Each row was made from one walk, in order. Every step used is in the known rows, and no mark comes twice. Write each row's walk.
Known rows:
j, x, r, s, k, t, n: [-2.39  1.57 -2.61 -0.82  0.05  2.46  1.56  0.87  0.13  0.58 -2.00 -2.45
  0.31  0.29 -0.62 -1.32 -1.86 -3.62 -0.98 -0.90]
j, x: [-1.31 -1.18  0.14 -1.80 -3.23  2.48  2.92  0.41  2.11  0.04 -1.29  1.20
 -0.36 -2.17 -0.21 -0.44 -1.71 -1.36  0.70 -0.57]
r, s, n, k: [-2.17  3.58  1.67 -0.37  0.66 -0.10  4.76  1.96 -0.71 -0.21 -2.18  1.85
  1.66 -1.48 -1.05 -1.53  2.15 -2.92 -0.71 -1.98]
s, n: [-2.80  2.89  3.03 -0.22 -1.57  0.59  1.29  1.23  1.44  2.20 -1.09  0.86
  0.25 -1.79  0.97  0.27  3.25 -0.72 -1.61 -1.40]
t, s: [-1.51 -0.13  0.83 -0.15 -1.62  3.30  5.10 -0.63  0.64 -0.66  0.70  1.72
 -2.66 -0.89  0.68 -2.43  2.17  0.17  3.14 -2.74]
j, x, r, s: [-2.00  1.45 -0.77 -0.80 -4.97  2.23  2.71 -0.76 -0.18  0.27 -2.81  0.31
  1.22  0.79 -1.03 -2.15 -3.98 -4.05 -0.52 -2.04]
x, r, s, k, t: [-1.06  3.80 -1.93  1.75 -2.94  1.89  0.67  0.57 -1.00  0.99 -1.53 -1.22
 -0.23  2.03  1.93 -3.21  1.39 -2.18 -1.11 -0.99]
n, k, t: [ 0.23  0.81 -0.28  0.80  0.39  3.21  1.17  1.58 -1.19  0.04  0.67  0.45
  0.15 -4.49  0.09 -1.84  0.70 -1.02  3.11  0.64]
j, r: [-0.19  1.64  1.74  1.80 -4.72  2.57 -0.30 -1.88 -0.56  0.78 -0.35  3.09
 -0.43 -3.12  3.45 -1.25  0.50 -1.48 -0.95 -3.12]
r, x: [ 1.31  0.29  1.66 -1.06 -5.08  0.92  4.72 -1.94  0.58 -0.59 -1.71  0.27
 -0.53 -3.38  0.70 -1.52 -2.18  1.52  2.09 -0.79]
n, k, t, r: [-0.33  0.21  1.56  2.14  1.25  4.44  0.25  3.27 -0.29  1.09  1.66  0.62
 -0.55 -4.42 -1.18 -3.77  0.61 -0.64  1.85  0.40]
k, t, s: [-2.00  0.28 -0.34  1.28 -0.09  5.14  2.36  1.03 -0.95  0.77  1.36  0.88
 -1.33 -1.75  0.70 -1.22  3.75 -0.24  3.25 -2.01]
k, t, n: [-2.46  1.65  1.23  1.61  1.65  4.60  0.66  1.58  1.03  0.97  1.42 -0.70
 -0.23 -4.56  2.17  0.39  1.30 -2.28  1.69 -1.58]
x, r, n: [-1.31  1.84  3.06  0.99 -4.50  2.45 -0.17 -1.17 -0.84  0.22 -0.89 -0.28
 -0.91  0.06  3.13 -0.18 -3.82 -1.72 -1.00 -1.21]
t, n, k: [-0.39  1.39  2.23 -0.38  2.01  1.63  4.28  0.03  1.24 -0.98  0.88 -0.35
 -0.37 -5.54  0.79 -2.06 -1.87 -2.66  2.14 -0.68]
n, k: [ 0.94  0.78  1.20 -0.43 -1.34  1.38  3.31  0.38  0.21 -0.73  0.26  1.30
 -0.26 -3.97  0.28 -2.73 -0.77 -0.89  2.15  0.36]
x, r, s, k: [-0.43  3.59 -0.90  0.45 -4.06  0.12  2.45 -0.68  0.10  0.51 -1.90 -0.75
 -0.59  2.22  1.95 -3.66  0.19 -2.02 -1.29 -1.01]
n, k, t, r, s: [-0.77  0.94  0.70  2.22  1.96  4.26  1.80  3.52 -1.35  0.43  0.61  1.35
 -0.06 -3.12 -1.79 -4.25  0.68 -2.06  1.50 -1.34]

Which walk is each row?
[-0.55 -0.76  1.66  0.37  2.95  5.13  3.31  1.96 -2.65 -1.98  0.69  1.31
 -1.92 -2.05 -0.26  0.13 -0.23 -0.03  2.87 -0.85]
r, n, k, t, s
[-1.58  0.91  1.86  0.82 -0.59  2.59  3.98  2.21  2.32  1.06 -0.50  0.91
 -2.91  0.81  1.08 -4.65  3.16 -0.35 -1.53 -2.61]
t, r, s, k
[-1.59  3.08  1.40  0.64  1.84  1.30  0.43  2.82 -0.89  1.48 -0.65  0.57
  1.31 -3.67 -1.14  0.11  3.70 -1.12 -0.27  0.60]
s, n, k, t
[-3.63  1.82  0.89  1.16  1.71  4.08  1.37  2.03 -0.70  1.22  0.10  0.53
 -0.64 -1.60 -0.21 -0.09  5.68 -0.33  0.93 -2.34]
k, t, s, n
[-1.83  2.06 -1.22  0.51  2.81  2.70  3.84  2.06  0.85 -0.52 -0.77 -0.76
 -0.84 -0.38  1.99 -1.32  3.68 -2.73  0.45 -2.29]
r, s, k, t, n
[-2.04  2.74  3.05  1.79  3.04  2.59 -0.66  4.04 -0.22  2.39  0.35  0.26
  0.54 -4.06 -1.87 -1.64  3.59 -0.68 -1.46  0.03]
s, n, k, t, r
[-1.48  1.36  1.81 -0.93  1.85  1.48  4.77  0.87 -0.75 -0.68  0.06  1.81
 -1.17 -2.03 -2.03 -2.05  3.51 -0.23  1.06 -1.25]
t, s, n, k
[-2.46 -0.29  4.10  3.12  1.14  6.55 -1.23  3.33  0.38  1.57  0.95  0.86
 -1.54 -1.93  1.57 -0.02  0.69  0.06 -0.12 -1.60]
k, t, r, n
[-1.18  2.81  2.71 -1.02  0.58  0.02  2.34  1.49  0.37  0.84 -0.94  0.91
  0.76 -3.62 -0.79 -1.22  2.12 -1.00 -0.80  0.07]
s, n, k
[-0.30  2.01  3.17  1.01  1.32  1.69  1.34  2.84 -0.84  1.92 -1.12 -0.34
  0.71 -4.76 -3.03 -1.75  1.54  1.12 -0.37  0.56]
s, n, k, t, r, x
[-0.67  1.50  0.84  1.37 -0.14  4.27  1.05  0.09 -3.94 -0.98  0.61 -0.68
 -0.95 -0.48 -0.27 -1.29 -2.54 -0.96  0.99 -0.23]
x, r, n, k, t, s
[-2.51  5.48  0.09  2.11 -1.26  1.19  0.33  1.51 -3.12  1.87 -1.99 -0.57
  2.95 -0.28 -1.31 -2.07  0.52 -3.59 -1.33 -1.07]
x, r, s, n, k, t
[-0.04 -0.73 -0.42 -1.15 -0.25  2.31  5.55 -0.57  1.65 -0.98  0.68  0.68
 -4.11  0.51  1.67 -3.50  4.57  1.45  1.93 -1.32]
t, s, k
[-2.74  3.11 -1.19 -0.45 -0.75  2.15  0.52  1.72 -2.61  0.91 -2.88 -0.68
  3.13 -0.77 -3.52 -1.23 -2.18 -4.05 -1.23 -0.07]
j, x, r, s, n, k, t
[-2.33  0.48  2.28  3.23 -0.68  5.12 -0.95  2.99  1.23  2.78  1.73  0.78
 -0.92 -3.11  1.08 -2.20  2.37 -0.17  0.53 -1.26]
k, t, r
[ 0.09 -0.02 -0.70  0.37  1.88  3.87  3.06  1.40 -1.88 -1.05  1.34  0.49
 -0.78 -3.48 -1.43 -3.00  1.97 -0.36  4.15 -0.53]
n, k, t, s
[-1.17  1.49 -2.01  0.63  0.19  2.88  3.25  2.30  0.33 -0.10 -1.39  0.09
 -0.99  1.00  1.82 -1.89  4.86 -1.59  0.48 -1.74]
r, s, k, t
[ 1.42 -0.16  1.40  1.13 -0.02  3.75  1.79  1.71 -1.11  0.38  0.56  0.01
 -0.20 -5.48 -2.40 -3.61 -1.32  1.00  2.18  0.85]
n, k, t, r, x
[-0.55 -0.88  5.36  0.87  1.17  4.18  1.69  2.37  0.75 -0.44  0.85  1.50
 -2.39 -2.64  0.14 -2.48 -2.55  0.04 -0.25 -0.79]
t, r, n, k
[-0.57  0.44  0.44  1.31  0.68  3.75 -0.29  3.03  2.38  2.14  1.16 -0.63
 -2.89 -1.47  2.16 -3.17  5.10  1.49 -0.59 -0.12]
s, k, t, r
[-2.80  2.25  3.73  1.15  1.42  1.56  3.22  3.12  0.51  1.16 -0.77  2.05
  0.30 -1.26 -2.02 -3.81  2.12 -1.85 -1.93 -2.41]
t, r, s, n, k
[-1.47  0.83 -0.34 -0.79 -5.29  2.13  0.49 -1.03  0.77  1.02 -1.74 -0.47
  0.17 -1.22 -0.54 -1.41 -3.94 -2.10 -0.28 -0.21]
j, x, r
[-1.26  4.10  0.65  2.48  0.26  2.35  0.08  1.28 -3.81  0.88 -2.52  2.86
  2.61 -2.41 -0.47 -0.90  2.68 -3.85 -2.27 -3.34]
j, r, s, n, k, t
[-0.01  2.11  1.66  1.96 -1.32  3.25 -0.84  0.81 -3.11 -0.33 -0.72 -0.82
  0.08 -1.95  0.86 -0.23 -3.63 -1.65  0.04  0.46]
x, r, n, k, t
